Known rows, with every step that occurs:
g d: [ -3   0 -16  -1  15   4  12 -27  17   9   1  14   5  13  -3   2  -7   4
 -17 -24  15  -4 -10  -4 -22 -22  -1  -2 -11   1   0  -7   4   8]
z g: [  8  23  -2   6  17 -21  -8  -2   4   6 -14   1  -2  -7   4  -3  -4  -5
 -12   4 -20   8 -23  17  11  22   5   9   7  -5  -2  -6  17   5]
d g z v n: [ -3  -3 -23 -31  49  -4 -37  21  21  -8 -11  -9 -35 -25  23   3 -22  16
  -9   8  84  14   0 -88   8   4 -12 -16  28  -6  -3 -10   2   9]
d p l: [ 23   9 -23 -15  39 -28  16 -10  12   4  13   7  24   4  -4 -10 -10  18
  17 -23   1  17   9  42 -20   8   3 -18  11   5  -4 -42 -11  -1]
p e g z v: [-14   8   6   0  12  29 -11   6  15  12   6 -11  21 -38   8  -1 -18  12
 -20  27  17  -2  -5 -35  -5 -39  -9  13  14  -2   0   6  20   8]
n p d g: [-20 -12 -29 -21  61  -8  -2 -29   5  -6 -14  18 -36  -5  16 -15 -53  21
  -6  -9  -5  10  26  -8  18 -53 -16 -17   9  -8   0 -62 -55   9]
g z: [  2   3  -5  -8  21   5   2  18   7  -1 -18 -16 -18   1   8   4   8  -8
   0  -5  15  -4  -1 -57 -31   2  -6   6   2  -6  -2  12   9   3]
d g z v: [-32   6 -21 -12  44  -6 -20  15  15  -8 -34 -22 -12 -18  14   2 -21  -2
 -15   9  48  -4  -3 -61 -10 -14 -13  -7  30  -6  -2 -11   2  10]
g z v: [-19  12 -13   4  25  -5  -9  18  15   4 -25 -26  -1 -23   6   8  -3 -12
  -8  19  45  -2  -3 -23  -8 -14 -14   7  17  -3  -2  10  11   1]
e p d: [-10   4   2  -9  32   9   3 -27  10  14  -5   0 -35   4  -9  -5 -14  -4
   6  -9   6   5  25  79   0 -29   9  -8  -7  -4  -9 -27 -26  -7]
g d p: [ -1  -6 -33 -12  62  -6   6 -46  19  -2   4  20  17  25   1  -2 -22  14
 -17 -32  21   5 -14  -2 -32 -10  -1  -9   0   8  -6 -30   4   8]
v l p d g z: [-10   8 -30 -24  34  19 -19   3  44   5 -19  21 -52   5  10  -9 -29   6
  30 -31  38   6  59 -53 -11 -25   3 -10  24 -14  -7 -69 -50   2]
n v l p d g: [ -8   1 -31 -11  25  13 -17  -2  27  -5 -15  47 -46  -3   0 -15 -44  15
  27 -33   0 -17  45   9  30 -49   2 -18  26  -5  -8 -81 -44  -4]
p d: [ -7   8  -9   0   7  -4   8 -13   8  17  -2   1  -3  11   3  -3 -23  -1
   7   3   3   3  21  26  10 -32  -6   0   3  -3  -1 -11 -27   0]
s d p: [  8  22 -23 -19  56   0   1 -23  14  -7   6  16  22  18   0   3 -33   9
  21   5  19  11 -12  26  -2 -19  -9 -11  22   5 -10 -25 -43   6]
l p: [  1   0  -5  12  -6  12  -9 -14   9   2  13  16 -25  -3 -15  -4   8   3
   6  -4  -3  24  17  25   4   2   5   4  -1   2   1 -36  -6  -6]
d p: [  3  -6 -17 -12  43 -11  -5 -19   3 -10   3   5  13  11   3  -4 -15   9
   0  -8   6  10  -7   1  -6  11   1  -7  11   7  -5 -25   1   1]
d p e: [ -3  -7 -12 -16   7  -3   2 -26  -2   4  27  18  23   4  10 -10 -27  27
   2  -6 -14  20 -16 -23 -11  -1   6  -9  12   9  -9 -22  -2   3]
z v n p d g: [-17 -10 -40 -26  68 -15 -28 -23  16  -2   5  22 -39 -37  23  -9 -65  35
  -8  18  62  29  29   0  57 -49 -21 -25  22  -3  -2 -64 -49   6]
g d p z v n: [ 13  -3 -46 -24  78  -5 -19 -28  60  15  62  22  -8  -5   6   4 -34  37
  -6 -22 109  29 -17 -12 -13 -15  -2 -19  25  16  -5 -22 -18  13]
l p e: [ -4  -4   0   7 -44  18  -1 -20   4  17  38  27 -15 -13  -8 -10  -5  18
   8  -5 -22  33   8  -4   1 -11  11   0   0   4  -2 -37  -6  -3]
e g d p z v: [ -5   4 -31  -6 103  22 -16 -40  60   8  44  11  23  -6  -9  -1 -37  26
 -27 -16  66   1 -11  21 -20 -42  -4  -2  22  13   1 -29 -10  17]
e g z v: [ -9  10   1   3  49  24 -20  14  16  -2 -20 -23   9 -30   1   5  -5  -5
 -22  27  39 -12   3 -17   0 -23 -15  15  12  -5   4   6  18   6]
p z v d: [-37  25  -8 -11  21  -2 -14  12  50  21  54   5 -15 -27   5  15 -24   4
  13  17  75  18  18  16  22 -13   6 -16  36   2   3 -16 -58   9]
v d: [-20  13   3 -19   6   0  -4   0  11   4  19  15 -13  -3  10  10 -12  -4
  12   6  25  15  21   2  19   9   9 -13   9  -6   2 -22 -40   4]
l p z v: [ -9  12 -17  19   9  11 -19  -2  48  20  48   4 -29 -27 -18   1  -5  11
   9   6  50  29  11  37   7 -19   3   2  26   9   3 -29 -26  -2]
s d g z v: [-25  33 -27 -19  56   4 -16  12  30  -3 -31 -11  -1 -11  10  10 -39  -2
   4  20  62  -2  -9 -49  -4 -47 -23 -11  37  -9  -7 -14 -39  14]
e p: [ -4  -4  11 -10  25  14  -4 -13   3  -4   1   1 -33  -7 -12  -2   7  -3
   1 -15   5   4   3  52 -10   2  15 -11  -9  -1  -7 -14  -1  -7]
z v l p d g: [-34  15 -34  -1  16   6 -31 -14  44  11  -7  29 -17 -20   0  -8 -49  12
  21   1  55  15  57  38  42 -36   3 -17  37  -1  -6 -85 -53  -3]
p z v: [-13  12 -11   8  16  -1 -10  11  39  17  36 -10  -2 -24  -5   5 -13   7
   2  10  53   6  -5  14   1 -22  -2  -1  27   7   1   8 -20   5]
g d p e: [ -7  -9 -29 -15  23   0  12 -51  14  13  27  32  28  17   6  -7 -35  29
 -15 -31   2  15 -23 -23 -34 -25   5 -11   2  11  -9 -27   2  10]
l p z g d: [ 14  22 -26  11  40   1  -5 -29  61  29  40  29 -42   1 -16  -5  -2  12
 -11 -37  13  30 -17  17 -25  -4  12   7   5   0   1 -37  -9  13]
s d g z v l: [-22  37 -30 -29  47  15 -22  27  49  -5 -31   6   4 -20  15  12 -44   1
  29   7  84 -15  12 -46   1 -40 -12 -18  48 -10 -11 -25 -53  11]

Rows:
[ 19  25 -30   1  31  12 -12 -14  82  28  40  46 -36  -8  -8  -3  -6  15
  13 -51  35  14   1  13 -23  -1  23   0  15  -3  -3 -53 -23  10] | v l p z g d
[-47  13  -5 -37  69  11 -32  -6  54   5  44   7 -59 -26   1   6 -33  11
   7 -10  79  21  18  39  10 -10  22 -39  39  -3  -4 -49 -66  10] | e p z v d g
[  6   4 -15 -14  28  -3 -24  26  20   4   1 -13 -23 -28  15  10  -4   6
  -1  21  80  16   0 -50   8   6 -12  -1  18  -2  -2  12   9   1] | g z v n
[ -7   9 -31 -13  49   0 -23   7  61   5  33  12  11 -21   4   3 -33  21
  27 -10  80   3   9  12  -1  -2   9 -15  47  14  -9 -29 -36   2] | d p z v l
[  0  11 -17   2  -7  16  -7 -12  36  18  11  33 -25  -3  -6  -6 -21   6
  37 -14  20  12  58  41  20 -23  10  -4  12  -2  -5 -62 -48 -11] | v l p d
[-41  23  -5  -5  10  -9 -15  -1  19   9  14   5   3 -28   8  15 -24  -7
   1  31  54  18  21  31  42  -2   2 -12  23  -1   3 -25 -35   1] | z v d
[ 23   9 -39 -14  56 -23  26 -35  28  13  14  21  32  18  -7  -7 -17  23
   2 -49  16  12   1  41 -44 -15   2 -19   0   6  -4 -50  -6   7] | g d p l
[  1  14 -31 -11  41 -20   3 -53  20  18  12  33  26   9  12 -11 -40  24
 -28 -23 -18  25 -48 -15 -24  -3   9  -4   6   4 -10 -34  17  16] | z g d p e
[ 16  -8 -23 -20 100  31  -3 -41  51   4  51  20   6  18  -6  -6 -23  28
 -19 -40  35  -4 -10 -10 -41 -30   2  -1   8   9   1 -24 -12  20] | e g d p z
[-20  24 -30   6  13  11 -16   7  51  23 -16   8 -25 -26   0   3 -24  -5
  27   6  67  10  56  11  11 -37  -3   3  27  -5  -6 -49 -35  -9] | g z v l p d
[ 12  -1 -13   5  -3  19 -13  15  22  -9  -2  43 -34 -20 -12  -5  -4   6
  27 -25  -5 -18  25  19  18 -16   7  -5  10   2  -5 -47  -7 -13] | n v l p
[-56  16 -13 -22  31 -11 -27  -3  21  -4   3   9  -6 -21  17   8 -41   2
  -4  21  59  16  18   2  41  -4   3 -27  34  -5   2 -47 -43  10] | z v d g
[  6  16 -35  -4  77 -27  -3 -46  22   4 -10  19  14  15   6  -5 -26   8
 -29 -27   0  14 -36  14 -19  15   4  -2   6   1  -7 -35  19  12] | z g d p
[-18  14 -12   5  -5   2 -18  15  29   3  -5   9  20 -35   5   7 -18   1
  16  12  54  -9  18  28  27  -7   3  -7  23   3  -4 -17  -9  -5] | z v l
[ 33 -19 -18 -30  47   7 -11   6  32   1  65  26 -62 -28  11  -4 -11  39
  13 -14  48  27   6 -37   5 -14  -4 -14   4   1   3 -16 -40   7] | v n p z
[ -2  23 -19 -34  54  13  -3  11  21  -9 -23  -2 -19  13  12   5 -26   0
  14  -4  31  -5  -6 -74 -25 -35 -16 -11  24 -14  -6  -9 -41  17] | s d g z
[-19   0 -17 -17  30  -6  -4 -17   7   5 -13   4 -15  17  11 -10 -41   8
   0  -9   6   1  21 -10   9 -32  -5 -13  15  -7  -3 -32 -38   9] | p d g
[-13   2 -11 -11  57  20 -20 -13  15   2   9  -4  29 -26  11  -5 -33  20
 -21  21  24   8 -10 -39 -11 -27  -9   7  24   6  -5 -17  15   9] | d p e g z v
[-14   6 -20 -26  62 -14  -7  -8   5 -16   8  30 -14   3   9   3 -33   7
   5 -11   7  -5   1  -2  22  -3   2 -22  21   3  -5 -45 -28   0] | n v d p
[-36  13  -3 -20  43  14 -25 -32  21   6  46  26  38 -31  13   0 -52  22
  -9  29  32  25  10  18  40 -16   7 -13  31   7  -1 -52 -29  10] | z v d p e g
[-23   5  -9 -33  12  -6  -2 -27  11   8  46  33   9   1  20   0 -39  21
  13   1   9  33   6 -20   9   7  15 -23  21   3  -7 -45 -39   7] | v d p e
[-20  -4  -6 -28  58   8 -10 -31  11   1 -15   4 -47  10  -2 -12 -32   6
   1 -22   8   4  24  41  -1 -29  10 -24   7  -8  -9 -46 -36   2] | e p d g
[-37  21   3 -21  46  12 -19  -4  54  18  54   4 -48 -33  -8  13 -16   0
  12   2  76  21  20  69  10 -10  22 -24  28   2  -4 -29 -58   1] | e p z v d
[-19  -1 -10 -35  75  11  -7 -11  19   1 -34 -12 -63  11   6  -8 -24  -1
  -1 -28  23   1  22 -15 -31 -30   3 -15   9 -15 -11 -34 -28   5] | e p d g z
[  0  -6   3  -7   6  38   9 -37  17  17  30  29  26  -3  -1  -8 -22  26
 -27 -15 -12  -4 -10 -19 -18 -50   3   4 -13   1   2 -13  11  15] | p e g d
[-13   4 -33 -31  56  -9 -30   6  29   9 -15  -9 -37 -14  26   0 -45  14
  -3  13  86  17  22 -61  17 -26 -18 -14  30  -9  -5 -20 -25   9] | p d g z v n
[ 13   1   9 -10  45  32  -7  12   9  -6 -13 -15  -8  -6   3   0   9  -3
 -14   0   6 -17   6 -48 -23 -11  -8  16  -1  -9   4   7  13   8] | e g z
[-13   3 -27 -14  41   9 -11 -14  23   7 -20   3 -57  14   4 -11 -23   3
   6 -17  17  19  38 -48 -16 -30  -7  -3  15 -12  -2 -55 -34   4] | l p d g z
[ 15   3  -1 -15  56  24 -37  18  22  -3   6 -10 -11 -36  11   5  -4  10
 -15  27  73   6   9 -42  16  -6 -13   9  12  -4   3   8  20   6] | e g z v n
[ 12  12 -34  -4  76 -12   6 -28  50  16  30  27 -37 -16   3  -6 -24  22
 -23 -34   7  14 -30 -13 -23 -29  -3   1   1  -4   2 -32 -21  19] | n p z g d
[ 12   3  -8   5   6  19  -7  -4  38  15  55  14 -46  -3 -17  -5   9  13
  17 -20  19  25  14   4 -16  -6  10   1  11   4   2 -25 -29   1] | l p z
[ -5  -2 -32 -10  46 -13 -17 -21  14  10  15  18 -27 -42  16  -2 -49  26
  -1  27  60  31  29  31  59 -48 -21 -12  10   1   0 -43 -43  -3] | z v n p d
[ 21  10   6 -12  23  -4  18  -2  12  11  11   3 -19 -14 -20  -7  13   8
  19 -32  -2  10  19  88 -23  -3  19 -21  -9  -3  -5 -35  -6  -8] | e p l
[ 17   6 -11  -4  -3  29 -15  13  60  13  52  33 -40 -12 -11  -3   4  15
  42 -33  42  12  34   4 -10   1  21  -5  20   3  -2 -37 -44  -3] | v l p z
[-37  12 -29 -13  51 -11 -13   1  23   9 -39 -21 -17  -7  16  -1 -45  -2
  -9  10  51  -1  19 -36   0 -46 -19  -7  32  -9  -4 -23 -26   9] | p d g z v
[ 14   3 -19  -1  15  11 -34   4  52  20  72  18 -51 -34 -10   2  -3  28
  15   9  84  45  17  13  24   0   4  -6  26   9   2 -26 -26  -2] | l p z v n
[ 23  47 -29 -18  87 -11  -9 -14  52  11  34  17   1  10   2   1 -36  14
  20  -4  21  21 -39  21 -11  -6   0  -5  38   1 -11 -20 -48  18] | s d p z g
